Each row was made from one walk, in order. Every step used is in the known rows, and no mark comes twice. Write each row's walk.
Known rows:
puvob -> tizun: [-0.23 -0.02 -0.01 -0.12 -0.02  0.01 -0.10 -0.06 -0.19  0.24 -0.04  0.01
 -0.08  0.02 -0.04  0.04  0.00  0.03  0.05 -0.10  0.06  0.02 -0.05  0.10]
pazo -> puvob -> tizun: [-0.09  0.05 -0.14 -0.05  0.02 -0.09  0.03 -0.32 -0.22  0.27  0.11 -0.08
  0.05  0.02 -0.06 -0.21  0.12  0.03  0.03 -0.14  0.11  0.03 -0.02 -0.06]
tizun -> nubuto -> zupota: [-0.40 -0.09 -0.13 -0.07 -0.31  0.20  0.12  0.09  0.07  0.16  0.05  0.03
  0.01  0.09 -0.08  0.13  0.14  0.12  0.02 -0.22  0.18  0.14  0.19  0.11]
kozoza -> pazo -> vuzos: [ 0.13  0.34 -0.29 -0.07 -0.02 -0.51  0.05 -0.15 -0.06  0.18 -0.23 -0.15
 -0.10  0.23 -0.05 -0.20  0.16 -0.08  0.00 -0.23 -0.07  0.19  0.34 -0.17]
vuzos -> pazo -> puvob: [-0.21  0.23 -0.30  0.05  0.22  0.03  0.10 -0.30 -0.12  0.24  0.05 -0.02
 -0.01  0.13 -0.22 -0.07  0.21 -0.09  0.05 -0.12  0.15  0.08  0.19 -0.13]
novu -> tizun -> nubuto -> berir -> vuzos -> pazo -> kozoza: [ 0.06  0.06  0.13 -0.01 -0.12  0.09 -0.05  0.37  0.25 -0.10 -0.30  0.09
  0.03 -0.16  0.40  0.12  0.14 -0.05 -0.14  0.02  0.06  0.21 -0.06  0.10]
nubuto -> berir -> vuzos -> tizun -> novu: [ 0.28 -0.28  0.28  0.05 -0.07  0.15  0.03  0.15  0.07 -0.33  0.09  0.09
  0.02 -0.30  0.23  0.09 -0.15 -0.15 -0.04  0.04 -0.24  0.00 -0.14  0.26]
berir -> vuzos -> pazo -> puvob: [ 0.41  0.11 -0.25  0.13  0.25  0.01  0.12 -0.32 -0.14 -0.06  0.07 -0.01
  0.04  0.14 -0.16 -0.26  0.23 -0.13  0.04 -0.08  0.03  0.07  0.03 -0.13]
bibe -> berir -> vuzos -> tizun -> novu: [ 0.42 -0.33  0.36 -0.05  0.06  0.04 -0.07  0.06  0.09 -0.48  0.05  0.10
  0.00 -0.09 -0.05 -0.04 -0.11 -0.07  0.00  0.09 -0.40 -0.16 -0.29  0.37]
tizun -> puvob -> pazo: [-0.42  0.11  0.01 -0.08 -0.08 -0.12 -0.15  0.11 -0.16 -0.05 -0.08  0.00
 -0.01  0.10 -0.22 -0.01 -0.23  0.21  0.05  0.01  0.00 -0.17  0.03 -0.02]
pazo -> vuzos -> tizun: [ 0.17  0.02  0.10 -0.01  0.14 -0.25  0.08 -0.03 -0.11  0.12 -0.09 -0.06
 -0.05  0.13  0.07 -0.27  0.03 -0.21  0.03 -0.17  0.02  0.18  0.01  0.12]
puvob -> pazo -> vuzos -> tizun: [ 0.09  0.18  0.08 -0.01  0.23 -0.45  0.03 -0.08 -0.22 -0.01 -0.14 -0.06
  0.00 -0.05 -0.13 -0.26  0.03 -0.17  0.08  0.10  0.04  0.16  0.01 -0.04]
kozoza -> pazo -> vuzos -> tizun -> nubuto -> berir -> bibe: [ 0.43  0.19  0.08  0.10 -0.03 -0.12  0.16  0.06  0.29  0.02 -0.01 -0.07
 -0.13 -0.05  0.43  0.21  0.02 -0.11 -0.05  0.19 -0.16  0.10  0.20 -0.28]
berir -> vuzos: [ 0.42 -0.14  0.00 -0.01 -0.07  0.00  0.03 -0.04 -0.13 -0.16 -0.02  0.01
 -0.07  0.25  0.05 -0.08  0.05 -0.07  0.02 -0.31 -0.18  0.07 -0.12  0.23]
kozoza -> pazo -> puvob -> tizun: [-0.09  0.33 -0.29 -0.04  0.01 -0.38  0.08 -0.41 -0.17  0.28 -0.03 -0.15
 -0.02  0.04 -0.14 -0.25  0.18  0.10  0.04  0.01  0.06  0.02  0.20 -0.22]
novu -> tizun -> puvob -> pazo: [-0.52  0.19  0.32 -0.13 -0.04 -0.20 -0.29  0.36 -0.15 -0.15 -0.05  0.03
 -0.03 -0.10 -0.01 -0.06 -0.30  0.37 -0.06 -0.03 -0.03 -0.09 -0.05  0.22]
vuzos -> pazo: [-0.38  0.12 -0.15 -0.02  0.18  0.13 -0.03 -0.08 -0.08  0.19 -0.09  0.04
 -0.15  0.13 -0.19  0.14  0.07 -0.08  0.08 -0.06  0.09  0.08  0.15  0.02]
vuzos -> pazo -> puvob -> tizun -> novu: [-0.44  0.21 -0.16 -0.08  0.15  0.07 -0.11 -0.32 -0.27  0.21  0.05  0.00
  0.18 -0.46 -0.24 -0.28  0.14 -0.01  0.10  0.21  0.03 -0.09  0.21 -0.26]
bibe -> berir -> vuzos: [ 0.55 -0.29  0.03 -0.02  0.05  0.01 -0.06  0.04  0.19 -0.35  0.01  0.05
 -0.12  0.37 -0.10  0.22  0.00 -0.03 -0.03 -0.21 -0.23 -0.06 -0.27  0.24]
nubuto -> berir: [-0.20 -0.11 -0.13  0.01 -0.10  0.12  0.02  0.14  0.19  0.10  0.04  0.02
 -0.13  0.15  0.13  0.55 -0.06 -0.07 -0.07 -0.30  0.08  0.10  0.04  0.14]
bibe -> berir: [-0.07 -0.17 -0.03 -0.10  0.03  0.03 -0.08  0.04  0.22 -0.05  0.00  0.05
 -0.16  0.37 -0.14  0.41 -0.01  0.01 -0.03 -0.23 -0.08 -0.04 -0.10  0.24]
tizun -> nubuto -> berir -> bibe -> rivu: [ 0.10 -0.27 -0.07 -0.04 -0.21  0.76  0.01  0.31  0.25  0.02  0.18 -0.11
  0.02  0.06  0.24  0.59 -0.14  0.03 -0.13 -0.27 -0.24 -0.05  0.20  0.01]
nubuto -> zupota: [-0.31 -0.07 -0.19  0.00 -0.12  0.08  0.12  0.03  0.01  0.08  0.04 -0.01
 -0.08  0.19 -0.21  0.21 -0.01  0.04  0.04 -0.31  0.23  0.22  0.20  0.19]
puvob -> tizun -> novu: [-0.41 -0.04  0.07 -0.23 -0.17  0.05 -0.20 -0.03 -0.28  0.12 -0.02  0.03
  0.08 -0.35 -0.05 -0.09 -0.03  0.05  0.08 -0.02 -0.18 -0.08  0.06  0.07]

Write each row's walk:
[ 0.31 -0.02 -0.26  0.16  0.04  0.26  0.13 -0.10  0.22 -0.03  0.17  0.04
  0.10 -0.05  0.10  0.07  0.29 -0.10 -0.04  0.06  0.09  0.03  0.00 -0.28] : tizun -> nubuto -> berir -> vuzos -> pazo -> puvob
[ 0.35 -0.21  0.38  0.08  0.20 -0.17 -0.13  0.16  0.12 -0.58 -0.01  0.08
 -0.03  0.14 -0.25 -0.04 -0.33  0.15  0.01  0.39 -0.12 -0.29 -0.40  0.15] : bibe -> berir -> vuzos -> tizun -> puvob -> pazo
[-0.27  0.31 -0.21 -0.15 -0.13 -0.32 -0.01 -0.39 -0.24  0.18 -0.01 -0.12
  0.12 -0.35 -0.15 -0.38  0.16  0.13  0.05  0.08 -0.16 -0.08  0.31 -0.24] : kozoza -> pazo -> puvob -> tizun -> novu
[-0.09  0.21 -0.07 -0.04 -0.01 -0.38 -0.15  0.06 -0.16 -0.02 -0.14 -0.08
  0.09  0.09 -0.17 -0.26 -0.15  0.09  0.02 -0.03  0.01 -0.06  0.11 -0.23] : tizun -> puvob -> pazo -> vuzos
[ 0.15 -0.02 -0.19  0.05 -0.17  0.17  0.10  0.13  0.23  0.00 -0.34  0.05
  0.06  0.02  0.17  0.18  0.21 -0.24 -0.03  0.05  0.07  0.14  0.00 -0.11] : tizun -> nubuto -> berir -> vuzos -> pazo -> kozoza
[ 0.15 -0.07 -0.01  0.07 -0.05  0.28  0.04  0.14  0.17 -0.06  0.15  0.02
 -0.19  0.16  0.28  0.77 -0.18 -0.08 -0.03 -0.25 -0.14  0.10  0.01  0.07] : nubuto -> berir -> bibe
[-0.24  0.20 -0.23  0.04  0.29  0.00 -0.01 -0.35 -0.20  0.33  0.04 -0.03
  0.03 -0.08 -0.25 -0.16  0.16 -0.05  0.09  0.13  0.26  0.02  0.08 -0.22] : vuzos -> pazo -> puvob -> tizun
[-0.19  0.30  0.23 -0.10  0.02 -0.46 -0.30  0.33 -0.14 -0.13 -0.12 -0.05
  0.06 -0.10  0.03 -0.32 -0.24  0.25 -0.08 -0.06  0.00  0.00  0.04  0.01] : novu -> tizun -> puvob -> pazo -> vuzos
[ 0.28  0.05 -0.12  0.04  0.11  0.12  0.01 -0.30 -0.16  0.12  0.09  0.02
  0.15 -0.19 -0.05 -0.44  0.34  0.00  0.07  0.26  0.07 -0.07 -0.08 -0.32] : berir -> vuzos -> pazo -> puvob -> tizun -> nubuto
[-0.47  0.12 -0.32  0.07  0.06  0.20  0.11 -0.24 -0.02  0.37  0.13  0.00
  0.15 -0.23 -0.32 -0.16  0.27  0.10  0.08  0.26  0.50  0.07  0.25 -0.35] : vuzos -> pazo -> puvob -> tizun -> nubuto -> zupota
[ 0.33 -0.25 -0.02  0.03 -0.28  0.27  0.04  0.18  0.22 -0.12  0.09  0.07
 -0.01  0.05  0.31  0.26  0.11 -0.03 -0.08 -0.17 -0.11  0.00 -0.13  0.07] : tizun -> nubuto -> berir -> vuzos
[ 0.49 -0.38  0.34 -0.02  0.02  0.11  0.02  0.08  0.25 -0.29  0.04  0.12
 -0.07  0.17  0.08  0.00  0.06  0.01 -0.03  0.11 -0.21 -0.13 -0.38  0.28] : bibe -> berir -> vuzos -> tizun -> nubuto
[-0.26  0.06 -0.07 -0.16 -0.12 -0.04 -0.06 -0.27 -0.32  0.17  0.11 -0.06
  0.19 -0.36 -0.06 -0.31  0.09  0.06  0.05 -0.07 -0.11 -0.08  0.10 -0.08] : pazo -> puvob -> tizun -> novu
[-0.39  0.05  0.29 -0.01  0.06 -0.14 -0.06  0.09 -0.17 -0.08 -0.06  0.03
 -0.03  0.00 -0.19 -0.15 -0.31  0.17  0.06  0.24  0.04 -0.17 -0.10  0.13] : vuzos -> tizun -> puvob -> pazo
[ 0.06 -0.06 -0.26  0.09  0.16  0.72 -0.02 -0.04  0.16  0.21  0.25 -0.13
  0.17 -0.26  0.01  0.31  0.01 -0.01 -0.06  0.19  0.06 -0.11  0.25 -0.44] : vuzos -> pazo -> puvob -> tizun -> nubuto -> berir -> bibe -> rivu
[ 0.30 -0.33  0.33  0.20 -0.01  0.14  0.02  0.29  0.21 -0.26  0.09  0.08
 -0.06  0.12  0.25  0.07 -0.38  0.01 -0.09  0.06  0.00 -0.12 -0.29  0.20] : nubuto -> berir -> vuzos -> tizun -> puvob
[ 0.00  0.06  0.06  0.01  0.04 -0.22  0.03  0.12  0.14  0.01 -0.03  0.00
  0.08 -0.24  0.14  0.09  0.09 -0.12 -0.02  0.24  0.12  0.09  0.02 -0.18] : puvob -> pazo -> vuzos -> tizun -> nubuto -> berir
[-0.35  0.16 -0.19 -0.05  0.10  0.14  0.00 -0.30 -0.12  0.41  0.07  0.01
  0.11 -0.20 -0.12 -0.25  0.31  0.05  0.08  0.22  0.21 -0.07  0.09 -0.34] : vuzos -> pazo -> puvob -> tizun -> nubuto
[ 0.01 -0.01  0.23  0.05  0.04 -0.20 -0.02  0.10 -0.08  0.10 -0.08 -0.04
  0.00  0.18  0.08 -0.41 -0.25 -0.03 -0.02 -0.06  0.03 -0.03 -0.02  0.03] : pazo -> vuzos -> tizun -> puvob
[-0.06  0.34 -0.35 -0.02 -0.06 -0.35  0.19 -0.37 -0.08  0.19 -0.03 -0.15
 -0.06  0.24 -0.13 -0.16  0.21  0.07  0.00 -0.25  0.00  0.09  0.30 -0.11] : kozoza -> pazo -> puvob
[ 0.23 -0.16  0.27  0.18  0.08 -0.04 -0.02  0.24  0.10 -0.42  0.04  0.07
  0.00 -0.06  0.02  0.09 -0.37  0.05 -0.03  0.32  0.02 -0.15 -0.27  0.06] : nubuto -> berir -> vuzos -> tizun -> puvob -> pazo
[ 0.21 -0.05  0.21  0.14 -0.09 -0.24  0.06  0.24  0.09 -0.35 -0.32  0.00
  0.09  0.00  0.05 -0.04 -0.31 -0.07 -0.04  0.26  0.06 -0.01 -0.23  0.07] : nubuto -> berir -> vuzos -> tizun -> puvob -> pazo -> kozoza
[-0.26 -0.19  0.19  0.00 -0.12  0.24  0.11  0.18  0.26  0.15  0.10  0.08
 -0.09 -0.05  0.30  0.31  0.01 -0.03 -0.05  0.02  0.07  0.02 -0.08  0.17] : vuzos -> tizun -> nubuto -> berir
[ 0.22 -0.07  0.33  0.08  0.08 -0.16 -0.03  0.09 -0.20 -0.37 -0.05  0.04
  0.01  0.00 -0.12 -0.34 -0.29  0.10  0.06  0.28 -0.10 -0.19 -0.26  0.13] : berir -> vuzos -> tizun -> puvob -> pazo
[-0.29 -0.13 -0.08 -0.07 -0.30  0.26  0.02  0.19  0.26  0.18  0.08  0.05
 -0.05  0.04  0.25  0.46  0.10  0.03 -0.07 -0.21  0.02  0.04  0.04  0.05] : tizun -> nubuto -> berir
[ 0.45 -0.29  0.19  0.16  0.08  0.09  0.12  0.11  0.15 -0.23  0.06  0.05
 -0.12  0.09  0.22  0.21 -0.12 -0.18 -0.05 -0.02  0.01  0.09 -0.25  0.29] : nubuto -> berir -> vuzos -> tizun
